Every row comes from one small tree of marks. The marks that hang from a mark follow it in brackets, in the order of their numbers. Every link used is in the known rows. Which tree was each row made from?
Known rows:
k_946{k_666{k_59}}:  11.7 -16.1  -5.0  -0.7   1.0   7.2   9.4 -13.8  -2.6  -9.8   7.6   2.9  -0.5 -17.9  22.0  -8.4   3.8  15.8   3.1  -0.4  -1.1  -2.9   5.1   4.2
k_973{k_771}:   1.9 -27.6   4.6   1.2  10.1  -3.5  -5.7  -9.7 -10.9   4.0  -3.7   6.9   1.6  -6.7 -41.5   2.2   7.3  -6.3  -2.3  35.4   5.2 -14.2   0.9  -2.5
k_172{k_530 k_946}:   0.5  -7.2  -7.0  10.0 -35.1  -0.8  12.6  11.7   7.6   5.6 -12.0   9.2  -3.4  25.6   8.3  11.5   5.8 -37.1  14.4  -7.0  -6.8 -20.1   0.4   4.8
k_355{k_531{k_530{k_172} k_946}}:   0.5  35.2  -2.8  -2.5 -31.0  -9.9  21.7 -14.1 -13.1  -4.8  14.5  -6.1  -9.5   6.5  42.3  15.3  20.9  41.7  18.5   3.1   2.6  -3.8  -0.1  13.4
k_172{k_530{k_531{k_355}} k_946}:  14.6  -6.8  -9.1  20.1 -28.9   2.3   2.4  12.2  12.8   6.8  -8.8   7.7  12.8   9.3  -8.8  10.2   7.9 -20.5  18.8  -3.0 -12.6 -23.8   8.0  12.0
k_355{k_531{k_530{k_172{k_946}}} k_771}:  -1.8 -11.6  -0.9 -11.3 -41.4 -25.7   5.0 -15.0 -25.1  -6.3 -10.4  14.7  -6.4  18.2  12.6  31.7  30.2  46.3  -1.4  -2.9 -18.9   2.4 -10.9  11.8
k_771{k_355}:   8.5 -14.2  -2.1  12.3  -7.5  -3.9 -26.1 -16.1   2.0   1.9  -0.7   1.6   8.5  -0.2 -16.5   0.8   6.6 -12.3   1.1  -8.3  -3.0   9.7  -0.7  -3.0
k_519{k_172{k_530 k_946{k_666{k_59}}}}:  11.4 -38.3  -3.1   2.8 -31.4  11.7  27.8 -14.0  10.6   0.2  -9.6  16.4  12.8   8.4  28.9   8.6   0.0 -47.7  12.8 -11.7 -13.8 -29.9  -9.3  20.9
k_172{k_530{k_531{k_355}} k_946{k_666}}:  25.3  -2.2 -11.9  30.1 -23.8   7.1  13.2  -4.8  20.2  -3.1  -2.2   9.6   5.1   6.7  15.0  10.6   5.8 -10.3  30.3  -3.7  -9.2 -39.0  10.3   8.4
k_530{k_172 k_531{k_355{k_771} k_946}}:  13.1   9.4  -3.3  15.9 -24.0  -6.3   0.8  10.8  13.0   2.3   9.8  -5.7  18.6   6.8   3.6   7.6  18.4  45.9  11.1  26.7   1.2  -1.0  14.1  23.5
k_893{k_531}:  -0.6  -7.4   2.0   4.1   3.9   1.9  -8.5  -3.3   0.0   9.2  -2.4  -0.1  -0.2  -2.8  22.1 -10.2  -4.6   1.2   9.1  -2.3  -1.2 -14.2  21.4   2.5
k_93{k_530{k_172}}:   0.1 -26.5   1.9  17.7 -26.9 -14.6  15.1   4.8  15.9   6.1  -2.1   6.1  12.5   8.7   2.5   2.6  13.6 -12.1   1.3  -7.0  -3.8   3.0  -8.1   2.2
k_973{k_771{k_355{k_531}}}:   5.8 -30.3   3.1  -1.1   0.8  -8.2 -30.9 -37.5 -18.9  -1.8  -0.4  14.9   6.7 -10.0 -36.3  14.6  20.4   7.1   3.6   9.8  -0.8  11.1  -2.1  -0.8
k_172{k_530}:   5.6   8.5  -3.6  13.2 -35.2   6.2   7.4  14.0  11.3   7.1  -4.4  -0.6   2.7   4.1   4.7  10.5   2.6  -9.2   5.9   0.4   0.4   3.1   2.2   4.5
k_530{k_531}:   9.2  -2.9   2.6   3.2   2.5   1.5  -5.7  10.8   7.4   6.4   3.3   3.7   0.1 -10.5 -13.4  -4.2  -7.5  26.5  -1.8   4.5 -14.1   3.6 -12.7   3.2
k_771{k_355{k_531{k_530{k_172}}}}:  15.2  -8.9  -2.8  14.5 -35.6 -12.4 -12.2 -27.1 -18.2   0.0   6.2   4.9   4.8  -3.6  -4.0  17.3  24.5  19.8   4.0 -10.4 -14.2   6.1  -9.6   4.2
k_666{k_59}:  -0.7 -24.6  -1.7 -13.2  -4.6   2.2  -2.9   4.8 -11.4   1.1   1.6   1.5   8.6 -16.1  -5.4  -9.1   6.7   8.8  -9.6  -2.2  -6.3  16.3   2.6   9.7
k_519{k_172{k_530}}:   6.5 -11.6   2.5   9.0 -33.0  12.8  17.8  -2.5  15.5  10.4  -9.4   6.1  19.7   3.6  12.7  13.4  -5.3 -37.0   3.2  -0.7  -7.7  -2.6 -11.7  17.0
k_530{k_172 k_531}:  15.9 -17.4   1.2  19.0 -22.8  -0.6  11.9  27.4   4.3  10.7  13.6   6.4   2.2  -0.6 -12.5  -2.2   1.1  21.3  -2.9  14.3 -19.6  -7.2 -15.6  11.9
k_531{k_530}:   7.8   1.6   0.2   9.2  -9.0  -6.1   5.4  -9.6  -8.9   4.3  -5.8  -7.7  -4.3  -9.7 -16.8   2.6   4.2  13.8  -1.6  12.6  -3.4 -10.8  -2.6  -4.8
k_893{k_531{k_530}}:   5.8  -4.3   0.4  11.1  -2.9  -3.7  -4.7 -13.5  -7.5  12.9  -8.5  -7.2  -3.9 -11.1   7.7  -6.9  -0.6  12.9   7.9   9.3  -4.2 -24.6  18.7  -2.1
k_973{k_771{k_355}}:  10.1 -42.7   2.9  12.1   4.4  -6.7 -28.7 -25.5  -9.8   5.9  -5.2   8.5   9.4  -6.5 -57.4   3.7  13.9 -17.0  -2.5  27.0   3.2  -5.2  -0.3  -5.9
k_973{k_771{k_355{k_531{k_946}}}}:   0.7  -6.2   1.4  -5.3   1.3  -8.2 -28.4 -39.7 -13.5  -4.2   4.8   6.4   3.5  -1.9 -13.9  13.0  21.6  11.5  15.4  14.4  11.4   6.7   4.8   3.9
k_946{k_666}:  12.7   5.8  -3.6   9.4   6.3   5.2  11.2 -17.3   6.5 -11.3   6.8   2.0  -9.8  -3.7  24.8   0.0  -1.8   8.2  11.5   0.1   5.1 -16.4   3.2  -4.1
k_530{k_172}:   6.8 -12.4  -1.7  14.7 -26.1  -2.2  18.9  15.5  -2.4   4.1   9.6   3.5   2.9  10.2  -0.4   2.2   8.3  -5.0  -0.8   8.4  -4.9 -10.7  -4.9   8.2
k_519{k_172{k_946}}:  -4.4 -32.5   3.7  -7.0   0.5  -0.1  15.0 -17.0   2.0   3.0 -12.4  14.6  10.3  20.5   8.2   6.1  -5.7 -50.9   4.7 -11.1 -13.0 -32.3 -14.1  12.8

Which tree is each row?
 19.0 -26.4  -9.3   9.7 -31.6   6.8  16.5  10.7  12.5   1.0  -1.0  15.2  -3.5   0.6   7.3   0.6   2.7   3.4  16.0  -2.5 -21.7 -20.8  -6.6  12.3 -> k_172{k_530{k_531} k_946{k_666{k_59}}}
 -2.9  10.3   2.5 -22.0 -20.7 -19.0 -13.1 -26.5 -19.2  -9.7 -13.4   5.4  -3.5  -6.5  11.4  28.9  22.2  72.7  -5.0  -4.0  -9.1  29.2  -6.4   4.6 -> k_355{k_531{k_530} k_771}
 17.8  33.7  -5.7  16.6 -27.8  11.2  16.7   8.2  31.4   2.5   9.3  -5.1  -6.6   0.2  32.0   4.6  -4.5  25.6  26.8  14.1   3.5  -7.7   0.8  10.3 -> k_172{k_530{k_531{k_946{k_666}}}}
  7.6  10.3  -8.0 -10.7  -9.0   0.6 -18.8 -42.3  -4.7 -16.9  15.1   1.9   2.9  -8.6  42.2   5.1  19.6  31.4  22.4 -24.7   4.3  21.3   7.5  11.5 -> k_771{k_355{k_531{k_946{k_666{k_59}}}}}
 17.0   3.3  -4.1  18.5 -35.9   2.5 -14.0  10.7  17.7   6.5 -10.6   2.2  21.6  -8.0 -11.5  17.5  12.3  30.3   4.2  12.0  -7.1  16.0   9.8  13.6 -> k_172{k_530{k_531{k_355{k_771}}}}
 16.3 -17.9  -9.1  30.4 -25.0 -10.8  19.5 -10.2 -15.3   2.4  -2.9  -2.3  12.3   9.7 -13.2   8.6  24.7 -22.7  12.2  11.9  -4.6 -48.6  16.4   6.6 -> k_531{k_355 k_530{k_172{k_946}}}
 18.4 -11.1  -4.2  34.6 -18.7  -3.0   4.3 -12.3 -12.2  11.9  -0.3  -9.2  15.1  -9.9  10.3  -3.6  15.5  -0.4  15.3  15.5  -0.2 -39.9  35.5   9.3 -> k_893{k_531{k_355 k_530{k_172}}}
  6.1  -7.4   1.9  -0.2  -7.2 -12.6 -24.5 -46.5 -18.7  -0.5   0.4   1.2   1.6  -9.2 -24.1  15.0  25.0  20.4  14.5  23.8   8.7  -2.2   3.9   0.2 -> k_973{k_771{k_355{k_531{k_530 k_946}}}}
 10.3  28.4  -3.5   8.7   9.2   4.1  -5.4  -3.5  13.0   0.1  11.0 -11.3  13.1  -8.5   8.7  -4.8   3.6  25.2  20.8  11.6   7.6  -5.7  17.3  13.1 -> k_530{k_531{k_355 k_946}}
  6.3  28.3  -5.6  17.9   1.8  -0.7  -4.9 -27.7  -1.2   6.8  -1.5 -21.8   9.8 -10.7  34.3  -7.8   9.9  12.7  29.9  14.5  17.9 -33.1  48.7   7.2 -> k_893{k_531{k_355 k_530 k_946}}
 12.3  -6.7   0.0   4.5   0.5  -4.6 -22.1  -2.9   7.5   0.7  -6.9   2.2  20.2 -14.1 -20.3   7.8   9.2  44.9  -3.1  13.0  -7.8  13.7   8.4  10.2 -> k_530{k_531{k_355{k_771}}}
 20.5   9.5  -4.8  24.7 -29.4  10.3  -2.0  13.3  16.8   8.8   0.3  -0.7  19.7 -12.4  -7.4   8.6   5.7   8.7  11.2   6.3  -5.6   1.1   9.3  11.4 -> k_172{k_530{k_531{k_355}}}
 16.1  32.7  -8.7  25.6   6.3   2.4   4.2 -42.6   5.0  -2.6   3.3 -20.4   2.9 -13.3  50.4  -8.4   8.8  20.6  39.6  14.7  21.8 -47.9  50.6   5.0 -> k_893{k_531{k_355 k_530 k_946{k_666}}}
  3.2   8.8  -4.8  -2.1   6.4   7.7   2.3 -18.0   5.4  -2.0  10.5  -8.0  -3.8  -7.4  60.9 -19.4  -0.2  23.0  26.8   2.3  12.4 -20.3  34.1  11.7 -> k_893{k_531{k_946{k_666{k_59}}}}
 12.6  29.3  -2.2   5.5   8.5   5.3  10.1  -5.8  22.4  -4.7  16.1  -5.4 -11.0  -4.4  27.9  -6.6  -7.6  41.5  22.7  12.1   4.1 -14.3  -1.7   6.1 -> k_530{k_531{k_946{k_666}}}
  8.6 -22.8  -2.3  19.0 -30.2 -14.1  27.3   3.3 -15.1   7.7  -3.8   2.7  -7.2  18.5 -12.3   6.3  13.4 -15.1   4.0  14.7 -14.5 -40.7  -7.7   2.1 -> k_531{k_530{k_172{k_946}}}
  9.6 -38.0  -2.5  27.1 -18.0 -17.8   9.0   2.5  18.2   6.3  -4.2  12.9  23.5  10.2  -7.8   1.7  17.7 -14.6  11.7 -10.9 -15.9 -20.6  -1.6  10.2 -> k_93{k_530{k_172{k_946} k_531{k_355}}}
 -3.5  29.0  -5.9  -3.9  -0.2  -6.1 -15.2 -18.1   8.1  -9.9  -3.6 -12.2  18.9   7.0  19.6  10.7  19.9  28.1  15.4  13.6  23.9   8.5  34.0  13.1 -> k_531{k_355{k_771} k_946}
 13.8  30.2  -6.0   5.5 -12.5  -6.8 -10.9 -53.0  -2.7 -14.3  10.0  -5.7  -7.6  -5.6  36.8  13.8  17.9  35.5  27.5 -11.3   6.9   0.6   3.8   0.7 -> k_771{k_355{k_531{k_530 k_946{k_666}}}}
 17.9 -24.2   0.0  14.1 -24.5  11.2  25.0  -8.4  24.0   5.0  -7.6  19.0   6.1  12.2  19.9  11.6 -10.6 -31.5  18.7  -4.3 -20.0 -37.4 -21.0  16.7 -> k_519{k_172{k_530{k_531} k_946{k_666}}}
  3.8  27.1  -4.0  -1.3 -17.5 -10.4 -20.5 -39.7  -8.3  -4.7   5.1  -7.3  -0.1  -2.2  17.0  13.9  19.8  30.4  18.4 -11.4   3.8  13.3   1.8   2.9 -> k_771{k_355{k_531{k_530 k_946}}}
 14.7  25.9  -9.2  27.9 -24.8  -5.1  22.7 -12.8  -3.6   1.6  10.8 -21.6  13.2   2.1  13.4   4.3  23.1   5.7  22.2  27.7  17.5 -30.3  27.8  12.7 -> k_531{k_355 k_530{k_172} k_946}
  8.1 -28.7   4.2  20.6 -23.7 -14.9  10.8  14.9  23.9  10.9   1.4   8.8  12.5   0.4 -10.9  -2.1   6.6  12.9  -0.8  -1.6 -17.7   5.7 -18.6   5.4 -> k_93{k_530{k_172 k_531}}
 11.1  18.9  -7.2   0.4  -6.2   0.2  20.2 -25.8  -1.6  -7.6   8.7 -16.5  -8.3 -14.3  24.4  -7.3   9.3  35.0  18.3  18.4  11.5 -18.2  12.3   4.8 -> k_531{k_530 k_946{k_666{k_59}}}
 -1.8  24.5  -3.9  -7.0  -9.5  -5.9 -23.2 -32.9  -2.1  -9.2  10.0  -1.0   3.2   5.1  29.3  11.4  16.2  18.9  19.5 -23.9   5.8  22.9   4.0   7.4 -> k_771{k_355{k_531{k_946}}}
 13.6 -24.1  -2.0  16.7 -27.4   9.3  12.2  -4.9  16.7  10.3 -13.1  12.7  27.3   9.6   2.7  14.1  -1.0 -48.2  15.3  -4.2 -18.6 -28.7  -6.9  23.5 -> k_519{k_172{k_530{k_531{k_355}} k_946}}
 11.9  15.7  -2.6  18.6   8.8  -5.2   2.1 -25.2  36.4  -5.2   3.9  -6.4  15.4 -10.9  26.7  -3.4   8.0  22.8  29.5  -4.2  10.6  -6.8  13.6   4.4 -> k_93{k_530{k_531{k_355 k_946{k_666}}}}
  5.7  22.2  -3.6  -0.8   1.8  -4.6 -16.3  -5.2  16.0  -1.8  -0.1  -7.6  16.3  -3.1   3.6   5.5  11.0  52.4  12.2  17.7   6.7  11.4  17.4  15.4 -> k_530{k_531{k_355{k_771} k_946}}
 11.5  -1.1   0.6  22.3 -17.8 -10.2  25.7  -1.9  35.5   1.5  12.3   1.0   2.3   5.5  29.7  -3.6   7.1  25.6  21.1   3.5  -1.2 -11.5  -7.2   8.2 -> k_93{k_530{k_172 k_531{k_946{k_666}}}}
  9.4  16.0  -4.5   9.6 -34.5 -11.8  -6.4 -29.6 -10.0  -2.1  11.7  -4.3   0.9   4.5  19.5  14.9  25.6  24.3  16.8  -6.7  -0.7   4.7  -1.5   9.0 -> k_771{k_355{k_531{k_530{k_172} k_946}}}
  7.0   5.7  -0.6   2.2 -32.2  -9.6  17.5 -11.5 -22.9  -2.4   8.4   3.2  -4.9  -3.9  19.1  18.0  20.2  34.6   3.8  -3.8 -12.9  -1.4  -9.6   8.1 -> k_355{k_531{k_530{k_172}}}
 -6.0  42.0  -2.4 -27.6  -8.1  -9.0  -4.1 -33.8   1.8 -24.2   3.9   3.2 -11.3   9.3  63.3  24.0  18.1  74.1  20.6  -8.7  11.9  22.9   7.6  11.8 -> k_355{k_531{k_946{k_666}} k_771}
  8.7   8.6   3.3   6.1 -29.8  13.6  16.3   4.8  26.9  13.7  -1.1  -0.4  15.4   2.4  18.0   8.5 -10.8 -11.3  13.6  10.2  -6.5  -3.7 -13.9  24.5 -> k_519{k_172{k_530{k_531{k_946}}}}
  4.6  14.6  -2.3  18.9 -23.8  -5.9  16.4  -3.4  -1.7  14.6   5.8 -14.7  -6.1   6.9  32.2  -8.0   6.8  15.2  21.1  23.1   5.2 -36.4  24.5  10.5 -> k_893{k_531{k_530{k_172} k_946}}
  3.8  31.5  -5.3   3.6 -11.4 -12.3  -8.6 -28.4  -1.2  -4.8 -10.2 -20.4  14.0  -2.1   4.3  14.2  23.7  38.8  13.9  27.0  19.6  -1.4  30.1   9.0 -> k_531{k_355{k_771} k_530 k_946}
 11.4 -22.9  -6.4  19.6 -19.4  -4.0  31.9   0.2  -0.2  -6.6   8.3  12.8 -10.7  27.9  21.5   3.5   9.1 -22.5  15.4  -0.3  -8.1 -47.0  -3.4   5.1 -> k_530{k_172{k_946{k_666}}}
  3.6 -51.2  -4.1  12.0 -25.5 -15.6  25.6  -6.5  10.8  -2.6  -1.0  16.1   8.4  14.2  15.2  -3.6  18.8 -18.8   8.5 -16.0 -10.7 -18.9  -4.7   6.5 -> k_93{k_530{k_172{k_946{k_666{k_59}}}}}
 -4.0  27.3  -0.8 -14.5 -40.2 -20.6   6.3 -16.6 -12.5  -8.2   0.7  -2.9  -6.2  11.9  33.5  28.5  29.5  73.0   8.7   9.4   1.0  17.4  -0.2  17.2 -> k_355{k_531{k_530{k_172} k_946} k_771}
 16.6  28.6  -5.4   6.7   5.5  -0.2  -7.7 -19.4  20.7 -10.7   5.9  -6.5   8.2  -7.5  24.1   5.4   8.2  58.2  21.8  18.3  11.3  -4.3  19.9  12.1 -> k_530{k_531{k_355{k_771} k_946{k_666}}}
 17.5   6.1  -8.1  14.3 -27.0  -1.1  36.0 -12.0  -3.5  -2.8  17.8 -13.2  -6.5  -5.7  31.8  -5.3  16.3  29.3  16.7  23.9   7.0 -27.1   8.7  12.2 -> k_531{k_530{k_172} k_946{k_666{k_59}}}
 11.4 -22.2 -11.2   6.4 -33.4   5.9  19.0   0.4   5.3  -3.9  -4.4  12.0  -4.3  10.2  23.5   4.4   9.2 -20.0  17.3  -9.9  -8.0 -23.5   4.0   8.9 -> k_172{k_530 k_946{k_666{k_59}}}
